Known rows, with every way that one mark hangs from another:
{vakop {nime {dadod {noke lotuv}}}}: [ 3.73 -2.62 -1.46 -1.17  0.98  0.81 -2.51  0.99 -0.84  0.87  2.14  0.59
 -0.45 -1.40  3.05  2.79 -0.15 -1.97 -0.84  2.21  2.14 -1.60 -1.99  1.60
  2.10]
{kifan {nime {dadod {noke lotuv}}} vakop}: [ 1.20 -3.08 -0.58 -5.36 -0.57 -0.39 -2.80  2.48 -2.29  3.28  2.78 -0.68
 -0.78  1.12  2.80  3.73  0.81  1.36 -2.14 -0.76  2.15 -0.28 -4.09  0.49
  4.06]
{noke bogutil {kifan vakop} lotuv}: [ 1.49  1.20  1.54 -3.77  3.16  0.06 -0.29 -1.03 -0.84 -1.22  1.08 -0.80
 -1.47  0.14  2.01  1.03  0.11  2.61 -1.49  0.87  0.90  3.91 -1.21 -1.72
 -1.52]
{vakop {nime {dadod {noke bogutil lotuv}}}}: [ 3.13 -0.22 -0.42 -0.12  1.69  1.57 -2.49  1.04 -0.65 -0.52  2.76  2.07
 -1.46 -1.84  3.00  1.88 -0.73 -1.45 -1.51  2.13  3.52 -0.26 -1.49  0.73
  1.46]
{kifan {dadod {noke lotuv}} nime vakop}: [-0.23 -3.83  0.45 -3.67  0.11 -2.18 -4.87  2.18  0.23  3.37  0.99 -1.00
 -0.65  0.86  0.96  3.34  0.95  2.45 -1.01 -0.03  0.00 -0.50 -3.05 -1.86
  3.09]
{noke {bogutil nime} {kifan dadod vakop}}: [ 0.12  1.16  3.53 -0.59  2.70 -4.34 -2.43 -2.68 -1.10  1.12 -2.37  0.16
 -2.06  1.38 -1.99 -0.22 -1.47  2.45  0.26  0.44 -2.41 -0.01  0.43 -4.95
  0.03]
{nime {dadod {noke bogutil {kifan vakop}}}}: [ 0.61  0.12  2.17 -1.28  0.98  0.08 -2.10 -1.53 -3.41  1.95  1.26  2.18
 -2.36  0.84  1.61 -0.67  0.39  1.04 -1.05 -0.42  0.42  1.25 -1.43 -1.99
  0.28]
{nime {dadod {noke kifan}}}: [ 1.91 -1.84 -0.87  0.21  1.15  0.72 -1.48 -1.13 -2.63  1.78  0.55  2.24
 -0.78  0.90  1.82  0.06  0.69 -0.45 -0.62 -0.37 -0.80 -1.38  0.12 -0.66
  1.23]
{kifan {nime dadod} vakop}: [ 0.68 -2.89 -0.06 -5.06  0.11 -1.21 -1.50  1.05 -3.15  3.85  1.09 -0.48
  0.12  1.71 -0.05  2.62  0.56 -0.70 -1.66 -1.53  1.63  0.07 -2.14  0.60
  4.76]
{noke {nime dadod}}: [ 3.22 -1.41 -1.28 -0.64 -1.50  1.48 -1.36  0.60 -1.18 -0.08  1.72  0.96
 -0.44  0.32 -2.24  0.67  0.73 -3.22  0.56 -1.96  0.37 -1.97 -0.84  1.70
  3.41]
{noke {bogutil vakop} nime}: [ 3.57  0.13  0.74  0.21  0.55  0.65 -1.68  2.01  0.29 -2.69  1.29  2.74
 -2.43 -0.35 -3.57  0.72 -0.51 -2.19  0.04 -1.50 -0.19  0.03 -0.41 -0.58
  2.07]
{nekas {noke {bogutil kifan} lotuv {nime dadod}}}: [ 1.37  3.98 -0.51 -0.06 -0.68  4.08 -0.77 -0.22  0.08 -2.69  5.52  0.25
 -1.98 -1.80  1.89  1.69 -2.17  1.79 -0.86  1.22  1.33 -0.09 -2.51  1.45
  1.56]
{nekas {noke nime}}: [ 2.57 -0.41 -1.28 -0.44 -0.23 -0.62 -0.61 -0.29  0.08 -0.13  1.03  0.20
  0.83 -0.96 -2.34  2.25  0.61 -1.19  1.31 -0.50 -1.79 -0.70  0.06 -0.45
  0.91]
{nime {dadod noke}}: [ 1.83 -2.82 -1.34  0.13 -0.48  0.36 -2.26  0.73 -1.96  2.91  1.75  1.91
 -0.88 -0.39  1.19  1.40  1.19 -2.05 -0.94 -1.33  0.13 -2.50 -1.32 -0.09
  3.97]
{vakop {kifan {dadod noke}} nime}: [ 0.40 -4.65 -0.43  2.58  2.68  0.64 -3.85 -1.83  2.51  1.82 -1.68 -0.29
  0.01  0.16 -1.36  1.48 -1.01 -0.89  1.04  1.54  0.76 -2.60 -1.03 -1.05
  0.59]
{vakop {kifan dadod nime}}: [-1.01 -3.39 -1.07 -0.15  2.76  0.50 -2.16 -0.74  2.09  1.82 -1.35 -1.07
  0.53  2.14 -1.90  2.48 -0.23  0.64 -0.94 -1.52  1.34 -0.98 -0.25 -0.90
  3.02]
{bogutil lotuv}: [ 0.23 -3.24 -4.09 -0.84  0.42 -1.02  0.68  1.22  0.04  0.48  0.76 -0.56
  0.55 -0.18 -0.89  4.39 -0.62 -2.93 -0.42 -0.22  0.50 -0.87 -0.90 -1.21
  1.73]
{vakop kifan nime}: [ 1.68 -3.50 -1.65 -0.08  3.66  1.37 -0.29 -1.78  1.54  0.37 -1.38 -1.85
  1.00  0.42 -1.20  2.84 -1.58 -2.14  0.08  1.86  2.59 -0.49 -0.76  0.59
  0.26]
{nekas {bogutil kifan} noke}: [ 0.50  0.68 -0.64 -1.20  0.21  0.18 -0.83 -0.79 -0.46  2.78  1.88 -0.61
 -1.88 -1.46 -0.77  1.63 -2.67  0.73  0.34  1.75 -2.01  1.95 -0.16 -0.30
  2.40]
{kifan {nime {dadod {noke bogutil}}} vakop}: [-0.55 -1.19  0.75 -2.73 -0.26 -0.65 -2.75  1.61 -2.99  3.58  1.96  2.13
 -1.59  1.47  0.72  1.97  0.31  0.08 -2.06 -1.29  2.75  0.57 -2.53 -1.14
  4.02]
{nekas {noke kifan nime}}: [ 2.57  0.75 -0.62 -0.18  1.44 -0.20  0.14 -2.07 -0.38 -1.24 -0.05  0.67
  0.79  0.12 -1.68  0.86  0.26  0.53  1.66  0.28 -2.84  0.24  1.69 -0.95
 -1.69]
{nime dadod}: [ 2.39 -1.86 -1.12 -1.30  0.46  0.37 -1.06  0.20 -2.01  1.95  1.54  0.71
 -0.06 -0.57  0.42  1.43  0.99 -2.49 -1.18 -1.49  0.56 -1.17 -0.51  0.87
  3.92]
{nime {dadod {noke {kifan vakop} lotuv}}}: [ 2.23 -1.60  0.52 -4.09  0.62  0.36 -2.15 -0.64 -2.56  1.73  2.07 -0.67
 -1.32  0.41  3.61  1.16  0.75  2.25 -1.18  0.05 -0.21  0.55 -3.10 -0.12
  0.15]
{lotuv nime}: [ 0.72 -2.24 -2.94 -2.34  0.49 -0.23 -2.14  0.59 -1.26  1.73 -0.27 -1.02
  0.11  2.14 -1.15  2.42  0.02 -4.01 -0.06 -1.55  0.63 -2.48  2.17 -2.84
  2.09]

Rows:
[ 3.85  1.37  1.33 -0.33  3.62 -1.74 -1.39  0.41 -0.47 -2.22 -0.02  1.91
 -3.39  0.17  1.52  2.05 -2.30  3.07 -1.76  1.10 -1.23 -1.05 -0.58 -3.39
 -0.17]  {dadod {noke {bogutil nime vakop} kifan lotuv}}
[ 2.76 -2.76  0.31 -3.35  2.69 -1.14 -1.95 -0.83 -0.76  1.11 -0.29 -1.24
 -0.45  0.64  2.40  2.41 -0.67  1.19  0.38  4.12  0.12  1.10 -2.00 -0.92
 -2.36]  {dadod {noke {kifan {vakop nime}} lotuv}}
[ 2.54 -1.85  1.29 -3.34  2.45 -0.97 -0.90 -2.27 -3.18  1.88 -0.62 -0.28
 -0.08  0.91  0.35  0.38 -0.80 -1.28  0.34  2.19  0.08  0.85 -0.63  0.60
 -0.23]  {noke {kifan {vakop {nime dadod}}}}
[ 2.65 -2.30 -2.12 -2.46  0.20 -1.56 -0.92  2.69 -0.52  0.55  1.16  0.30
 -2.76 -1.19 -3.75  2.99 -2.32 -2.55 -0.32 -1.33 -1.77  1.82 -0.89 -0.02
  2.83]  {nekas {bogutil lotuv vakop}}
[-0.75 -3.74  1.00 -3.43  0.76 -3.06 -3.47  0.92 -0.62  4.08 -0.72 -0.65
  0.11  1.71 -1.88  2.11  0.77  0.40 -0.33 -1.00 -0.67  0.05 -0.96 -1.97
  3.97]  {kifan dadod nime vakop}
[-1.57  0.30 -3.14 -0.92 -0.71  2.89 -1.79  1.87 -1.74 -1.01  3.46  0.46
 -3.61  1.41 -0.18  3.13 -4.81 -3.31 -1.73 -0.65  1.94 -3.09 -1.00 -2.14
  3.32]  {noke {bogutil kifan {lotuv {nime dadod}} vakop}}
[ 1.30 -2.56 -3.70 -2.43 -0.04  0.78 -3.70  1.91 -0.32  1.05  1.49 -1.37
 -0.68  1.44  1.72  3.53  0.29 -1.89 -0.51 -0.65  1.14 -2.93  0.28 -2.83
  1.38]  {dadod {noke {lotuv nime}}}
[ 1.29 -2.29  0.90 -2.44  0.14 -0.57 -2.04 -1.48 -3.55  3.24  0.59  0.75
 -1.04  1.23  1.45  0.22  0.85  0.66 -0.52 -0.57 -0.97 -0.39 -1.71 -1.12
  0.84]  {nime {dadod {noke {kifan vakop}}}}
[-5.06 -0.65 -1.68 -1.27 -1.22  0.19 -3.69  0.45 -0.10  1.45  1.53 -2.24
 -2.53  2.22 -1.74  2.72 -3.85 -1.50  0.31  0.55  0.89 -2.04 -1.30 -5.25
  1.38]  {noke {bogutil {kifan dadod vakop} {lotuv nime}}}
[-3.26 -0.70  1.87 -1.38  0.97 -0.35 -3.21  0.53 -0.01  2.67  0.74  0.17
 -2.11  2.06 -0.72  1.43 -2.25  1.79 -0.96  1.25  1.23  0.52 -1.77 -2.73
  3.79]  {noke {bogutil {kifan dadod nime vakop}}}
[ 0.70 -2.49 -0.41 -4.93  1.95 -0.99 -1.68  0.75 -1.22  2.00  0.33 -0.82
 -0.47  2.54  2.51  3.37  0.25  3.21 -1.27  1.10  0.64  1.25 -1.88 -1.80
  0.05]  {dadod {noke {kifan nime vakop} lotuv}}
[ 0.75 -0.19  0.75  1.77  1.06 -0.74 -2.09  1.06 -0.44  0.53  0.49  2.06
 -4.10  0.71 -0.05  2.42 -4.41  0.87 -0.97  2.01 -0.49 -3.92 -2.14 -3.61
  3.58]  {dadod {noke {bogutil kifan nime vakop}}}
[ 3.28 -0.94 -1.95 -0.50  0.49  1.64 -1.65  0.32  0.66 -2.17  0.93  0.56
 -0.90  1.21  0.64  1.30  0.38  0.83  0.90  0.77 -0.73 -0.72 -0.71 -0.71
 -1.34]  {dadod {noke kifan lotuv nime}}
[-0.56 -1.07 -2.93  1.45 -0.88  0.61 -1.02  1.30 -1.32  0.53  2.97  2.64
 -1.67 -0.79  0.78  2.80 -0.73 -2.35 -1.60 -1.07  2.37 -1.14 -1.79 -1.26
  2.45]  {nime {dadod {noke {bogutil lotuv}}}}
[ 3.64 -1.88  0.22 -1.25  2.26 -0.04 -0.84 -1.06 -0.69  0.44 -0.43 -1.39
 -1.61  0.46 -1.51  2.75 -2.45  0.01 -1.79 -2.22 -0.02 -3.77 -2.46  0.56
  3.91]  {bogutil {nime dadod} {vakop kifan}}
[ 2.17 -1.29  0.49 -2.68  0.24 -0.40 -1.01 -1.29 -1.18 -0.06 -0.64 -0.74
 -0.41  2.29 -2.81  0.29  0.34 -0.18  1.84 -0.13 -1.52  0.82 -0.83 -1.17
 -1.16]  {noke {kifan vakop} nime}
[ 2.40 -1.10 -0.93 -0.21  1.92 -0.23 -0.41  1.54 -1.29 -1.59  2.01  2.58
 -1.92 -1.87 -0.99  3.00 -3.00 -3.95 -1.34  0.92  1.91 -0.16 -1.35  0.76
  2.23]  {noke {bogutil lotuv {vakop {nime dadod}}}}
[ 1.01  0.65 -0.08  2.05  1.03 -0.31 -1.89  0.34  1.13 -4.22  0.33  2.89
 -2.74  0.25 -4.37  0.15 -2.22 -0.52  1.14 -0.99 -2.41 -0.18  0.58 -2.30
 -0.90]  {noke {bogutil lotuv vakop} {kifan dadod} nime}
[ 1.19  0.08  2.36 -0.26  0.52 -1.15 -3.73  0.05  0.03  2.45  1.66  0.58
 -3.66 -2.40 -2.34  0.29 -3.02  2.00  0.39  0.69 -5.12  0.94 -0.29 -0.69
  3.68]  {nekas {bogutil {kifan dadod} vakop} noke}
[-1.92  0.40 -2.12  0.92 -1.28  3.50 -3.73  0.57 -2.23  1.72  2.86  1.54
 -3.10  2.17  1.75  1.02 -2.43 -2.50 -1.03  0.02  2.73 -3.93 -0.01 -2.89
  3.27]  {lotuv {nime {dadod {noke {bogutil kifan}}}}}
[ 0.96  1.86 -1.51  0.00 -0.26  4.22 -0.89  1.14  1.87 -3.41  3.48 -0.16
 -2.32  0.26  0.11  1.91 -2.44  0.26 -0.34  1.92  2.38  0.01 -2.21  0.18
  1.23]  {noke {bogutil kifan} lotuv nime}
[ 0.31 -2.92 -2.01  1.93  3.07  1.36 -0.94  0.59  2.21 -1.54  0.24  0.85
 -1.98 -0.51 -1.56  4.39 -3.96 -1.81 -0.82  1.66  3.03 -0.71 -2.61 -1.30
 -0.62]  {dadod {noke {bogutil lotuv {vakop kifan nime}}}}
[ 3.96  1.25  0.29 -1.18  1.29  5.22 -1.58  0.65  1.41 -4.73  3.65 -0.15
 -2.59 -0.87 -1.11  1.44 -1.43  0.62 -1.97 -2.53  2.95  0.28 -3.56  2.75
  1.32]  {noke {bogutil {vakop kifan}} lotuv {nime dadod}}
[ 1.05 -0.73 -1.46 -1.50  2.14  3.34 -3.61  1.28  1.39 -1.78  1.73 -0.97
 -2.73  1.23  0.73  3.22 -1.67  0.21 -2.18 -1.80  2.90 -1.48 -1.26 -2.70
  0.35]  {dadod {noke {bogutil {vakop kifan}} {lotuv nime}}}
[ 1.76 -0.44 -2.07  0.36 -0.29  0.37 -0.35  2.74  0.78 -3.59  1.96  2.01
 -2.14 -0.32 -4.04  2.87 -1.88 -2.91  0.06 -1.27  0.27 -0.29 -1.33 -1.00
  1.37]  {noke {bogutil lotuv vakop} nime}
[-1.10 -0.66  0.42  0.43 -2.24  2.10 -2.86  0.76 -0.07  0.77  2.28  0.80
 -3.07  1.70 -1.51  1.07 -2.21  0.02  1.05  1.62  1.08 -0.94 -3.91 -2.30
  1.31]  {dadod {noke {bogutil {kifan vakop}} nime}}
[ 3.39  1.12 -0.03 -1.79  0.86 -4.47 -0.64 -0.74 -1.19  2.73 -0.58 -0.82
 -1.11 -1.37 -2.85  2.54 -1.84  0.50  0.60 -0.05 -3.11  0.59  1.04 -1.68
  2.37]  {nekas {bogutil nime} noke}
[ 2.87 -0.13 -0.23 -0.37  1.22  0.89 -2.66 -0.68  1.70 -2.62  0.35 -0.04
 -0.65  0.56 -1.23 -0.14  0.54  1.17  1.28  0.08 -2.29 -0.35  0.47 -0.55
 -0.83]  {noke {kifan dadod} lotuv nime}
[ 4.28 -0.43 -1.81 -2.14 -1.17  2.46 -1.59  1.44 -0.29 -1.84  3.20 -0.35
 -0.51 -0.61 -0.05  1.76  0.84 -1.53 -0.37 -1.43  1.14 -1.16 -2.08  2.64
  2.71]  {noke lotuv {nime dadod}}
